What can hang from each mark
fidu: pekudom
nitufo: fama
sekag: bovos pekudom
pekudom: bosav fama gefi sekag
gefi: pekudom
fama: nitufo pekudom
bosav: pimi

Every row comes from one small tree of marks. The marks that hang from a mark follow it in brackets, in alphabetical order. Every link used is in the known rows. Which tree was each row made from?
Known rows
fidu(pekudom): [ 1.11  2.23  1.83 -0.95 -0.84 -3.26  2.08  2.40 -3.78 -1.43 -2.21 -3.22
 -4.58 -2.64  0.83 -1.30 -0.32 -1.29 -2.91  2.64  0.44]
fidu(pekudom(bosav fama sekag)): [-1.18  0.16  2.52 -1.72  0.17 -0.09 -0.64  1.07 -2.69 -3.51 -1.67 -2.01
 -3.46 -1.93 -2.40  0.29 -0.87  0.01 -1.95  1.23 -1.35]
fidu(pekudom(bosav fama gefi sekag)): [-0.44 -0.89  2.27  2.00 -2.82  0.69  0.05  0.39 -0.79 -4.02 -2.49 -2.28
 -2.04 -2.68 -0.77  1.62 -0.47 -0.83 -0.45  0.58  0.73]
fama(nitufo pekudom(sekag)): [-0.01 -2.75 -1.97 -0.63  3.02 -0.20  0.51 -5.24 -3.13  3.38  2.14  3.77
  2.96  4.15  0.69  0.65  0.05 -1.65  5.13  1.89  1.00]
nitufo(fama(pekudom(gefi sekag))): [ 0.29 -1.09 -2.57  2.40 -0.56  0.00 -1.91 -5.91 -1.06  2.32  3.92 -0.06
  2.18 -0.98  0.76  1.22  2.27  0.26  7.13  0.97  0.36]
pekudom(bosav fama gefi sekag(bovos)): [-0.98 -1.16 -0.62  3.86 -1.64  3.14 -2.94 -1.27  3.62  0.97 -2.20  0.69
  0.53  1.64 -1.04  3.15  1.06  2.23  3.71 -3.51  1.16]
sekag(pekudom(bosav(pimi) fama)): [-0.79  1.20 -0.37 -3.22  0.11  2.20  0.19  2.55  2.47 -2.25  2.16 -0.22
  1.26 -1.82 -2.78 -3.08 -2.87  0.63 -5.87 -0.22 -4.93]
fama(pekudom): [ 2.34 -0.47 -3.69 -2.90  0.67 -2.29 -0.47 -1.08 -2.28  1.97  1.83  0.89
 -0.71 -1.01  1.41  0.59  0.06 -0.22  0.24  0.32  0.60]
pekudom(bosav(pimi) gefi sekag(bovos)): [-0.85  3.93  0.48  3.61 -4.25  2.69 -0.57  1.69  1.03  2.94  0.02  0.80
  0.88  1.02  2.29  1.63  3.89  2.82  5.01 -6.59  2.42]
gefi(pekudom(sekag(bovos))): [ 0.61 -0.71  0.99  2.22 -1.27 -2.15  0.02  2.56 -1.22  2.03 -0.95 -0.11
 -1.49  0.62  4.13  1.05  0.09 -2.46  0.90  2.50 -0.75]
nitufo(fama(pekudom(bosav gefi sekag))): [-0.06 -0.83 -3.42  0.95  0.30 -0.54 -2.84 -5.89 -0.38  1.39  4.36 -0.44
  2.07 -1.58  0.33  1.10  2.33  1.62  5.66 -0.76  0.76]
pekudom(bosav fama sekag): [-1.56  1.36 -2.65 -2.47  1.11  1.81 -3.02 -1.57 -0.20 -0.30 -0.54  0.18
 -0.44 -0.57 -5.24 -0.21 -1.10  2.94 -1.34 -2.09 -2.35]
fidu(pekudom(bosav fama gefi)): [ 0.81 -0.29  1.36 -0.05 -1.38 -1.56  0.97  1.32 -0.53 -4.83 -2.69 -2.69
 -2.03 -3.97 -1.11  0.12 -0.70 -0.92 -3.96  1.18  1.79]
sekag(bovos pekudom): [-0.06 -0.80  1.71  1.94  0.72  0.10 -0.66  3.24  4.30  3.73 -0.11 -1.04
 -3.17  3.84  4.22 -0.09 -0.89  0.21  0.41  0.32 -3.12]
pekudom(bosav fama(nitufo)): [-0.40  1.20 -3.30 -5.43  5.90 -1.41 -0.15 -2.66 -0.18 -1.03 -0.55  1.37
  2.35  0.46 -6.62 -3.27 -1.49  1.80 -5.55  0.21  0.38]
gefi(pekudom(bosav(pimi) fama(nitufo))): [ 0.47  0.44  0.23 -4.36  2.58 -2.30  2.17  1.91 -2.19 -2.85  0.90  2.16
  4.05 -1.73 -2.33 -2.86 -0.99 -2.45 -6.19  3.26 -0.27]
bosav(pimi): [ 1.05  8.16 -0.13 -3.34 -1.93  0.15  3.41  3.48 -4.87  2.47  1.21  1.08
  1.38 -1.85 -1.84 -4.09  1.96  0.79 -1.53 -1.06 -0.43]
gefi(pekudom(bosav(pimi))): [ 1.35  2.90 -1.10 -3.59 -0.29 -3.82  1.60  4.09 -2.25 -1.75  1.10 -0.36
  0.74 -4.00  1.15 -2.47 -0.01 -1.26 -6.39  0.51  0.25]
sekag(bovos pekudom(bosav fama)): [-0.95 -2.15  1.44 -1.00  3.16  1.02 -2.46  2.77  5.62  0.91  0.34 -0.16
 -1.93  3.29  0.70 -0.02 -1.73  1.46 -2.16 -0.44 -3.87]
fidu(pekudom(bosav(pimi) fama gefi)): [ 0.49  1.69  3.10 -1.07 -2.22 -0.18  2.22  2.73 -2.08 -4.95 -1.47 -1.42
 -0.31 -4.07 -1.73 -0.63  0.44 -1.08 -3.45  0.79  1.47]

Write each row's tree
[-0.32 -3.48 -0.23 -0.03  4.08 -0.05 -0.12 -4.45 -2.32  4.85  1.83  4.38
  2.23  6.62  2.14  1.84  1.15 -1.21  7.25  1.54  1.34] | fama(nitufo pekudom(sekag(bovos)))
[-0.55 -0.51  0.49 -0.17  2.09 -0.58 -1.96  3.32  5.35  2.34  0.63 -1.40
 -3.33  2.91  3.58 -0.39 -0.86  2.03 -1.78 -2.23 -2.58] | sekag(bovos pekudom(bosav))
[ 0.91  3.34  2.06 -0.23 -3.26 -1.81  2.72  3.25 -2.35 -3.50 -1.11 -2.67
 -1.77 -4.46  1.23 -0.97  1.18 -0.54 -3.12 -0.96  2.71] | fidu(pekudom(bosav(pimi) gefi))
[ 0.81 -1.83 -1.07 -0.17  0.27  0.09 -2.19 -1.12 -1.78  4.26  1.66  1.98
 -1.54  2.68  3.17  3.12  1.36  0.25  5.98 -0.59 -0.26] | fama(pekudom(sekag(bovos)))
[ 0.70 -1.80 -4.06 -4.87  5.79 -3.21  0.21 -4.34 -1.76  1.14  2.62  2.91
  2.74  2.13 -0.30 -0.98 -0.18 -0.01 -0.68 -0.08  2.65] | fama(nitufo pekudom(bosav))
[-0.92  1.40  2.18 -1.18  1.30  0.74 -0.73  4.81  3.84  2.27  1.78 -0.14
 -1.69  2.79  3.01 -1.17  0.24  1.82 -1.30 -2.65 -3.03] | sekag(bovos pekudom(bosav(pimi)))
[-0.19  0.04 -0.71  0.62 -2.91  2.90  0.95  1.96  4.38 -2.81  1.22 -0.51
  2.58 -2.64 -1.12 -1.68 -2.47 -0.21 -4.42 -0.78 -2.83] | sekag(pekudom(bosav(pimi) fama gefi))
[ 0.32  0.75 -0.24  7.97 -5.09  1.79 -0.38 -0.54  1.69  5.07 -2.66 -0.48
 -1.23  2.41  4.07  3.00  2.22  0.47  7.42 -2.45  2.22] | pekudom(gefi sekag(bovos))
[ 0.42  0.34 -3.84 -3.24  3.51 -2.57 -2.63 -4.84 -1.53  1.16  4.89 -0.44
  1.12 -1.87 -1.06 -0.87  1.85  2.03  2.09  0.12  0.07] | nitufo(fama(pekudom(bosav)))
[ 0.65 -2.18 -1.20  3.64 -3.44  2.29  0.98  0.39  4.83 -1.31 -0.51 -1.41
  1.11 -1.67  0.08 -0.80 -3.57 -1.87 -2.75  2.13 -2.96] | sekag(pekudom(fama gefi))
[-2.32  3.07  2.20 -3.01  1.56  4.01 -2.16  1.76 -1.26  1.71  0.76  3.02
  0.93  2.72 -4.18  0.21  2.06  3.21  2.46 -3.19 -2.38] | pekudom(bosav(pimi) fama sekag(bovos))
[-0.45 -2.45  2.62  1.05  1.78  1.78 -1.10  2.76  4.62  2.32 -0.38  0.23
 -1.71  4.13  1.37  0.13 -1.71 -0.26  0.01  2.03 -4.40] | sekag(bovos pekudom(fama))
[-1.44 -1.35 -2.48  3.09 -0.48  2.77 -0.57 -4.80  2.18 -0.73 -1.61  1.42
  4.23  0.96 -3.82  0.71 -0.63  0.68  1.66 -1.49  1.84] | pekudom(bosav fama(nitufo) gefi sekag)
[-0.03  0.35 -0.54 -3.17  0.88  0.78 -2.29  0.40 -2.23  2.82  3.51  2.93
 -0.05  1.74  1.95  2.15  2.57  1.84  4.28 -3.49 -0.11] | fama(pekudom(bosav(pimi) sekag(bovos)))
[ 0.02 -1.59  0.19  3.68 -0.92  0.13 -1.28  2.72  7.32  1.75 -0.23 -1.73
 -2.00  2.11  5.20  0.98 -0.46  1.16 -0.31 -2.84 -0.44] | sekag(bovos pekudom(bosav gefi))
[ 1.23 -0.85 -1.97  3.00 -0.43  0.64  2.75 -3.59  1.03  0.16 -2.72  1.47
  4.59  0.43 -3.37 -1.12 -1.03 -1.97 -0.24  2.85  2.66] | pekudom(fama(nitufo) gefi)
[ 1.25  1.39  0.39  0.76 -2.44 -3.19  1.47  1.78 -0.88 -3.41 -2.34 -3.93
 -3.41 -4.29  1.81 -0.19  0.16 -0.45 -3.64 -0.51  3.10] | fidu(pekudom(bosav gefi))
[ 0.22 -0.25  4.20  5.51 -4.22 -0.10  1.09  1.79 -1.36  0.27 -3.22 -2.52
 -4.00  0.21  4.16  2.59  1.41 -1.72  4.22  1.06  1.75] | fidu(pekudom(gefi sekag(bovos)))
[-0.99  3.69  3.30 -1.94 -1.67 -0.32  0.96  3.06 -4.54 -2.09 -0.20 -1.92
 -3.19 -2.39 -0.03 -0.79  1.08  0.39 -1.00 -0.91 -0.56] | fidu(pekudom(bosav(pimi) sekag))
[-1.43  2.06  4.23 -2.73 -0.61  1.27  0.51  2.48 -4.22 -3.45 -0.51 -0.69
 -1.81 -2.03 -2.98 -0.48  0.25 -0.08 -1.33  0.79 -1.83] | fidu(pekudom(bosav(pimi) fama sekag))
[-0.01 -3.59 -3.45  1.07  1.38 -0.27 -0.08 -5.85 -0.10  1.37  1.87  3.05
  4.13  2.46  1.60  1.79  0.50 -0.73  4.36 -1.31  3.66] | fama(nitufo pekudom(bosav gefi sekag))
[ 1.39 -2.93 -4.33 -1.04  2.80 -2.32  0.91 -5.04  0.14  0.64  1.76  2.59
  4.13  1.23  1.29  0.29  0.21 -0.77  0.80 -0.69  4.76] | fama(nitufo pekudom(bosav gefi))
[ 0.48 -0.42 -3.71  0.06  1.56 -0.35  0.85 -3.54  2.55 -1.84 -1.78  0.87
  4.25 -0.82 -4.30 -1.41 -0.99  0.60 -3.47 -0.75  3.40] | pekudom(bosav fama(nitufo) gefi)
[-0.49 -2.07  3.88  4.23 -2.41  1.28  2.37 -1.24 -2.08 -2.29 -3.09 -0.66
 -0.06  0.00 -0.70  1.14 -0.55 -3.31  2.44  4.18  0.91] | fidu(pekudom(fama(nitufo) gefi sekag))
[-0.25 -1.94  5.17  4.79 -3.21  1.57  0.72  1.15 -1.00 -1.06 -3.44 -1.21
 -2.53  0.58  1.23  2.93  0.59 -2.25  3.78  2.77  0.54] | fidu(pekudom(fama gefi sekag(bovos)))
[-0.49 -1.84 -0.50 -0.07  1.38  1.38  1.28 -0.55  2.69 -0.49  0.36  0.02
  1.55  1.05 -2.08 -2.71 -4.12 -1.69 -3.57  3.79 -4.30] | sekag(pekudom(fama(nitufo)))
[ 0.23  0.83  1.64 -3.89  1.61 -2.33  0.30  1.89 -2.45 -4.28 -1.79 -2.36
 -3.38 -3.11 -2.70 -1.09 -1.09 -0.05 -5.50  1.80 -0.33] | fidu(pekudom(bosav fama))
